Each row comes from the steps of one walk. Every step used is in the known rows, and no mark comes twice. Write the walk behind each row, first mark first.
Known rows:
ludupo/nase/tapu: [-12 -17 -14   3 -24   8 -20 -25  22 -16 -12 -10 -15  -5   2  -7  -6  16
   5  -2   8  -8  22  -6   3  24  -2   9  26 -20 -19  15   8]
lopi/konirub/rofom/felovod/fera: [-19 -11  -9 -16 -38   9 -18 -16   7  -7  -5 -18  -9   0  -1 -36   0  -4
  19  -4   5 -16  -6   5  -5  20   0   8   7 -14   3  31  -5]
konirub/rofom/felovod/fera/tapu/nase: [ -9  -6 -17  -8 -26  23 -15 -26  21 -15 -16 -15  -9 -10   8 -29   5   3
   7  10  -2 -10   5   6   7  25  -8  10  14 -32  -4  35  -9]
davo/tapu/nase/ludupo: [ -5 -21 -23  -3 -21   4 -21 -26  24 -22 -18 -11   4 -19  29   5   3  14
 -14  10   2 -10   3  -7   7  23   7   0  23 -17 -13  17   0]
nase/ludupo/lopi/konirub/meven: [ -9 -14  -7   0 -38   8 -18 -11  18 -20   4 -25 -11 -20  20  -4   7   4
   2  -2   7 -10  -6   4 -18  13  18  -9  19 -18 -16  -4   7]
fera/tapu/nase/ludupo/lopi: [ -2 -19 -22  10 -22  19  -9 -20  24 -30 -18 -15 -13 -23  25   0   8  11
 -15   1   4  -9  11   2   7  20  10   0  26 -32 -25   4   5]
ralel/tapu/fera: [ -6  -4 -20  10 -19  -1 -28 -15  18   0 -12  -5   1  -4   1 -18  -4  12
  -9   2  -1   5  13  -7   3  25  -2 -15  19  -9 -13  11  10]
ralel/tapu: [ -4 -18 -21  11 -18   4 -22 -15  17  -1  -5 -10   1 -13   4 -15  -9   9
  -1   2  -1   0   7  -4  -1  26   1   1  17 -12 -11  14   9]
lopi/konirub: [ -8 -24 -15  -6 -36   1 -20 -10   2   0  -5  -8  -1 -10   6 -14   1  -1
  11  -9   4 -11   1  -3  -6  21   2  -2  15  -4  -7  15  10]
rofom/felovod/fera: [-12 -15 -12  -1 -24  16 -23 -29  16  -1  -7 -19 -11   1   6 -26  -3   0
  15  -3   4 -12  -7  -9  -1  28  -6  10  17 -13  -3  30  -3]
davo/tapu/sove: [  0 -40 -12  -3 -21   8 -32 -12  10   8 -13   7   8  -4  15  -1   0  11
   5   4   7  -4   8 -13   5  27   4  -5   7   0 -15  25   8]
vola/sove/tapu/lopi/ludupo/nase: [ -5 -17 -10   2 -12  -5  -3 -17  10 -20 -27  -1 -10   0  16 -25  -3  22
  -1 -13   5  -8   7  17   1  40   5   7  30 -26 -13  17   9]
davo/tapu/nase/ludupo/lopi: [ -5 -23 -19   3 -20   8 -16 -20  27 -31 -13 -17  -4 -16  33   5   1  15
 -23   5   4  -9   4  -6   9  25  16   1  25 -23 -19  11  -2]
ralel/tapu/nase/ludupo/lopi/konirub: [ -6  -6 -21   9 -31   6  -8 -11  25 -41 -13 -31  -7 -24  23  -4  -5   9
 -25  -4   0  -5   5   3  -1  18  20   2  26 -22 -19 -12  13]
konirub/rofom/felovod/fera/tapu: [-14 -16 -15  -6 -25  24 -17 -21  13  -4 -10 -10 -12  -6   0 -33   7   1
  22   8   3  -8   3   5   0  23  -7   7  10 -25  -7  40 -10]
felovod/fera/tapu/lopi/konirub/meven: [ -1  -6 -14   3 -40  21 -12 -16   9 -12 -11 -31   0 -34  22 -10  15   0
  17   6 -14  -3  -2  14 -19  17   6  -4  13 -12  -3   9   3]
vola/sove: [ -3 -28  -9   0 -12  -3 -16 -18   3   9  -4   4   1  -2  11 -19  -6  20
  13   1   1  -5   1  -5   5  25   2  -4  18 -13  -9  19   6]
ludupo/nase/konirub/meven: [-15 -23  -9  -2 -31   2 -35 -17  20   0  -4 -14  -7 -14   7  -6   9  -4
  11   9   9  -8  -1  -3 -12  20  -4  -2  24 -26 -14   4   4]
konirub/rofom: [-13 -24 -13  -5 -26   2 -20 -15   9   7   0   5  -2   1  -2 -25  -2   6
   6  -3   8 -12   6   0   2  19  -3   1   7 -15  -8  24  -2]
lopi/konirub/meven: [ -7 -14  -8  -6 -38   4 -27 -11  10   1   4 -15  -1 -16   9 -12   4   0
  13   1  -2  -6  -5   1 -20  17   3  -9  14  -8  -2   9   8]
vola/sove/tapu/fera: [ -3 -17 -12  -4  -9 -14 -21 -16   5  12 -19  17  -1   7   6 -27   0  17
  10  -5   1   2   2   4   3  37   0 -15  24 -13  -6  22  10]
ludupo/lopi: [ -9 -26 -12   5 -23   8 -17 -14  15  -3   0  -7  -9  -4   9 -14  -4   9
  -2 -10   6  -9   5  -5   1  24   6   0  18 -17 -16  12   3]
sove/tapu/nase/konirub/rofom: [-11 -23 -21 -10 -28  -7 -25 -14  10  -1 -20   3   0  -7   8 -24   8 -14
   0   2  10 -17  -5  12   2  28  -4   6  15 -24  -3  18   3]
fera/tapu/lopi: [  3 -26 -22  10 -23  12 -13 -16   7  -4 -12  -5   3 -20  14  -8   9   4
   5  -1  -2  -6   9   6   4  23  -3  -1  12 -15 -13  16   8]
rofom/felovod: [ -6 -24 -14  -1 -23   6 -27 -22  15   1  -2  -5  -7   2   1 -23  -3   1
   9  -5  10 -11  -5  -8   4  27  -7   4  13 -15  -7  29   6]
lopi/konirub/rofom/felovod: [-14 -20  -9 -16 -38   0 -23  -9   4  -6   2  -3  -3   2  -7 -32  -1  -4
  13  -5  13 -15  -6   3   0  18  -1   2   5 -15  -2  28   3]
fera/tapu: [ -3 -29 -21   4 -21  14 -21 -15   8   2 -10   0  -3 -15   7 -10   8   6
  14   2   0  -4  10   0  -1  25  -5  -4  15 -16 -15  23   5]
sove/tapu: [ -4 -28 -18  -1 -20   0 -23 -16   9   7 -14   5  -5  -4   6 -20  -1  -1
  12 -10   5  -9  -1   4  -5  37  -3   4  16 -13  -5  24   7]
felovod/fera: [-10 -15 -15   2 -25  15 -18 -24  12   5 -10 -16  -8  -7  11 -18  -1   6
  13  -5  -2 -10   3  -7  -5  25  -4   5  18  -8  -6  22  -4]
rofom/felovod/fera/tapu/sove: [ -2 -25 -11   3 -23  33 -24 -21  12   3 -20  -9 -11  -6   7 -17   5   2
  24   3   9  -8   5  -7   2  28  -5   4   9 -12 -14  30   6]
fera/tapu/sove: [  4 -36 -14   6 -22  19 -25 -12   6  12 -16   9  -2 -11   7  -5   7   7
  16  -1   8  -5  14  -5   3  23  -3  -5   7  -8 -20  19  12]
fera/tapu/lopi/konirub: [  3 -23 -21   5 -37   9  -9  -9  -2 -10 -13  -9   5 -24  15  -7  12   0
   8  -6  -3  -7   5  10  -2  20   4  -3  11  -9  -9  11  13]
felovod/fera/tapu: [ -6 -20 -20   4 -23  25 -15 -21  10   1 -16 -14  -9 -18  12 -14   7   6
  20   2  -6  -5   9   0  -6  26  -5   2  19 -14 -11  26  -6]
felovod/fera/tapu/ralel: [-10 -12 -21   0 -22  18 -12 -14   9  -5  -6 -25 -14 -20  20  -5   6   7
  16   6  -7  -1  13  -2  -9  25  -4  -3  21 -18 -11  26  -1]

Write each row's walk:
[ -4 -16 -20   5 -21   4 -13 -21  25 -26 -22 -10 -13 -10  24  -8   1   3
 -16 -12   7 -14   0   7   2  33  11   7  28 -28 -16   4   6]
sove/tapu/nase/ludupo/lopi
[ -8 -18 -17   1 -23  26 -20 -24  16  -5 -13 -17 -12 -11   8 -22   5   2
  23   4   0  -7   0  -3  -3  29  -6   7  18 -21  -9  36  -2]
rofom/felovod/fera/tapu
[ -9 -25 -14   9 -22   9 -14 -19  18 -16  -4 -13 -15  -6  16  -6   1   9
  -6  -9  14 -14   4  -5   0  19  11  -1  20 -19 -23   7   3]
nase/ludupo/lopi
[ -4 -16 -23   1 -21   2 -17 -28  21 -17 -26  -6  -8 -13  21 -10   2   0
  -7  -8   5 -16   0   4   0  32   2   7  24 -21  -8  11   9]
sove/tapu/nase/ludupo
[-14 -23 -10  -6 -25   4 -25 -19  14   0   3   2  -5   7  -5 -33  -5   1
   9   1  14 -14  -3  -1   6  23  -5   5   5 -22  -6  34   0]
konirub/rofom/felovod
[ -9 -12 -14   6 -24   6 -10 -21  18 -26 -17 -13 -10  -4  11 -15  -1  14
 -11 -16   8 -15  16   3   2  25  -1   6  24 -19 -18  12   6]
tapu/lopi/ludupo/nase
[-13 -10 -15  -1 -23   1 -17 -20  22 -22  -2 -21 -21  -6  10   3  -7  17
   0   1   8  -4  26  -7   0  23  -3   6  31 -23 -19  14  12]
ludupo/nase/tapu/ralel
[  4 -25 -11  -3 -25 -12  -7  -8  -7  -3 -17   1   7 -10  18 -22   0   7
  12 -12  -2  -7 -10  18  -1  33  10   1  15 -11   1  12  17]
vola/sove/tapu/lopi/konirub
[-10 -22 -22  -9 -29   8 -26 -16  12 -12 -14  -5  -1 -12   6 -23  13 -11
   4  15  12 -12  -3   7  11  21  -9   2  12 -35 -10  27   2]
fera/tapu/nase/konirub/rofom/felovod
[-15 -16 -14 -12 -38  21 -15 -12   5 -11 -11 -15  -9 -10   2 -31  10  -3
  26   3   2  -9  -2  12  -7  21   0   4   8 -19  -3  35  -5]
lopi/konirub/rofom/felovod/fera/tapu
[  0 -31 -18   3 -23   1 -19 -17  11  -6  -7  -6  12 -14  21  -3   2  10
  -6   3  -1  -5   1  -3   6  26   5   0  11  -7  -8  21   3]
davo/tapu/lopi
[ -6 -13 -13   3 -39   2 -10 -18  12 -30 -15 -21  -7 -13   8  -3  -1   9
  -2 -10   6 -11  16   5   3  19   5  11  21 -13 -13   3  16]
ludupo/nase/tapu/lopi/konirub
[ -1 -16 -19   0 -30  10 -30 -16  19  -6 -11 -17   1 -32  21  -1  18  -6
   5  21  -3  -2  -1   3  -8  18  -5  -9  22 -27 -12   5   6]
fera/tapu/nase/konirub/meven
[  2 -18 -23   3 -23  14 -17 -22  17  -9 -17  -4  -1 -21  16  -7   4   7
  -1   5  -5  -5  12  -1   6  26  -6   1  22 -22 -13  18   6]
fera/tapu/nase
[-12  -3 -13   2 -24   1 -24 -27  25 -16 -18  -4 -13   3  -2  -9  -1  18
  -4  -3   8  -3  29  -9   8  23  -6  -5  28 -16 -19  13  10]
ludupo/nase/tapu/fera
[  0 -13 -21  11 -34  -1 -12  -7   7 -14  -9 -21   9 -21  11 -12  -4   2
  -6  -6  -5  -3   2   7  -2  20   9   1  11  -6  -6   1  17]
ralel/tapu/lopi/konirub
[-26 -18 -12 -10 -28   2 -26 -14  15 -20 -12 -10 -16   8  -4 -32   5  -4
   5   0  27 -20   3   4  -1  22  -8   5  21 -31 -18  28  -2]
lopi/ludupo/nase/konirub/rofom/felovod
[-10 -23 -14   2 -35   6 -12 -10  10 -21  -5 -18 -12 -12  16  -6   3   5
  -2 -13  12 -15   0   1  -6  16  17  -3  20 -13 -19   1   7]
nase/ludupo/lopi/konirub
[ -8 -21 -17   0 -22   5 -14 -17  19 -29 -19 -13  -3  -9  21  -6   2  18
 -13  -2   4  -9  14   2   2  30   4   5  25 -17 -18  22   0]
davo/tapu/lopi/ludupo/nase
[-25 -19 -14  -7 -27   1 -23 -10  11 -14 -14  -6 -12   1   0 -23   8   2
   3  -2  20 -17  12   4  -5  17  -4   0  22 -25 -20  19  -3]
lopi/ludupo/nase/konirub/rofom
[ -9 -22 -23   9 -27   9 -14 -13   8 -25 -26 -15  -8 -19  16  -6  17   1
   0  -1  12 -12  14  11  -1  23  -2   0  28 -26 -26  10   7]
fera/tapu/lopi/ludupo/nase/konirub
[-11 -20 -21   3 -26  -3 -18 -13  10 -21 -31 -10 -10  -7  15 -16  10  -7
  -2 -14  16 -19   3  15  -7  34  -1   9  27 -23 -15  10  11]
sove/tapu/lopi/ludupo/nase/konirub
[-10 -10 -20  -3 -23  20 -16 -18  14 -10  -3 -28 -18 -14  17 -14   4   3
  18   8  -2  -3   4  -4  -6  29  -6   1  20 -24  -9  34   1]
rofom/felovod/fera/tapu/ralel
[-13 -10 -10   6 -32   3 -23 -17  19 -22 -12 -25  -8 -16  18  -8  12  -2
  -5   2  12 -12   2   7 -13  17   0  -4  25 -24 -17   0   7]
tapu/lopi/ludupo/nase/konirub/meven
[-15  -6 -13   4 -22  11 -17 -23  23 -31 -18 -17 -22  -2   6  -9  -6  20
  -2  -6  13  -9  25  -3  -2  23  -1   7  33 -18 -24  18   6]
lopi/ludupo/nase/tapu
[-20 -13  -4 -11 -38  14 -12 -11  11 -16   1 -22 -15   1   3 -34  -2  -1
  10  -9   9 -14  -6   6  -5  20  10   9  11 -22  -5  25  -7]
ludupo/lopi/konirub/rofom/felovod/fera
[  3 -25 -19   6 -23  -3 -16 -18   9   0 -15   0   2  -8  12 -18   2  -3
   2 -14   2 -11  -3  10   0  34  -1   8  12 -13  -3  17  12]
sove/tapu/lopi
[-18   0 -16   0 -21   4 -13 -18  21 -37  -8 -28 -27  -3  14  -3  -8  21
  -6  -2  12  -6  30  -3  -7  23  -1   2  35 -22 -25  17  11]
lopi/ludupo/nase/tapu/ralel
[ -5 -15 -14  10 -27   5 -12 -28  21 -24 -13 -15  -8  -9   9  -4  -4  15
  -6  -6   7 -10  21   1   9  21  -1  13  21 -19 -18   7  13]
ludupo/nase/tapu/lopi
[ -1 -15 -22   3 -33  14  -6 -12  16 -37 -18 -21 -10 -27  26   3  11   7
 -10  -5   2 -11   8   7   0  18  14  -2  26 -25 -22   0   8]
fera/tapu/nase/ludupo/lopi/konirub
[ -5 -14 -16   8 -24  10 -11 -24  26 -27 -11 -17 -13 -11  24  -3  -2  11
 -21  -7   7 -17   6  -4   8  20  10   3  26 -25 -20   0   4]
tapu/nase/ludupo/lopi
[  0 -17 -20  -3 -21   0 -21 -21  17  -4 -21   1  -3  -9  15 -17  -3   1
  -3  -8  -1 -10   1   4   2  37  -4   9  23 -19  -3  18   8]
sove/tapu/nase
[ -7 -20 -20   0 -28  -2 -26 -21  12  -3 -14 -11   3 -15  15  -7   5  -7
  -5   2   7 -15  -2  -7   5  21  -5   2  22 -16  -9   7   8]
tapu/nase/konirub
[-10 -10 -18   1 -23  -1 -19 -18  13 -14   3 -22 -14  -8  14  -1  -8  11
   3   3   7  -2  16  -7  -4  20  -1  -2  22 -11 -14  16  13]
nase/tapu/ralel
[ -5 -15 -20  -2 -33   2 -10 -12  16 -31 -22 -15 -12 -16  24  -8   3  -2
 -13 -16   7 -16  -2  11  -4  29  17   6  27 -23 -11  -1  11]
sove/tapu/nase/ludupo/lopi/konirub
[ -5 -16 -19   9 -23  16  -7 -16  15 -28 -23 -12 -11 -16  14 -10   9  15
  -4  -8   4  -9  23   9   0  26  -2   3  25 -26 -23  16   6]
fera/tapu/lopi/ludupo/nase
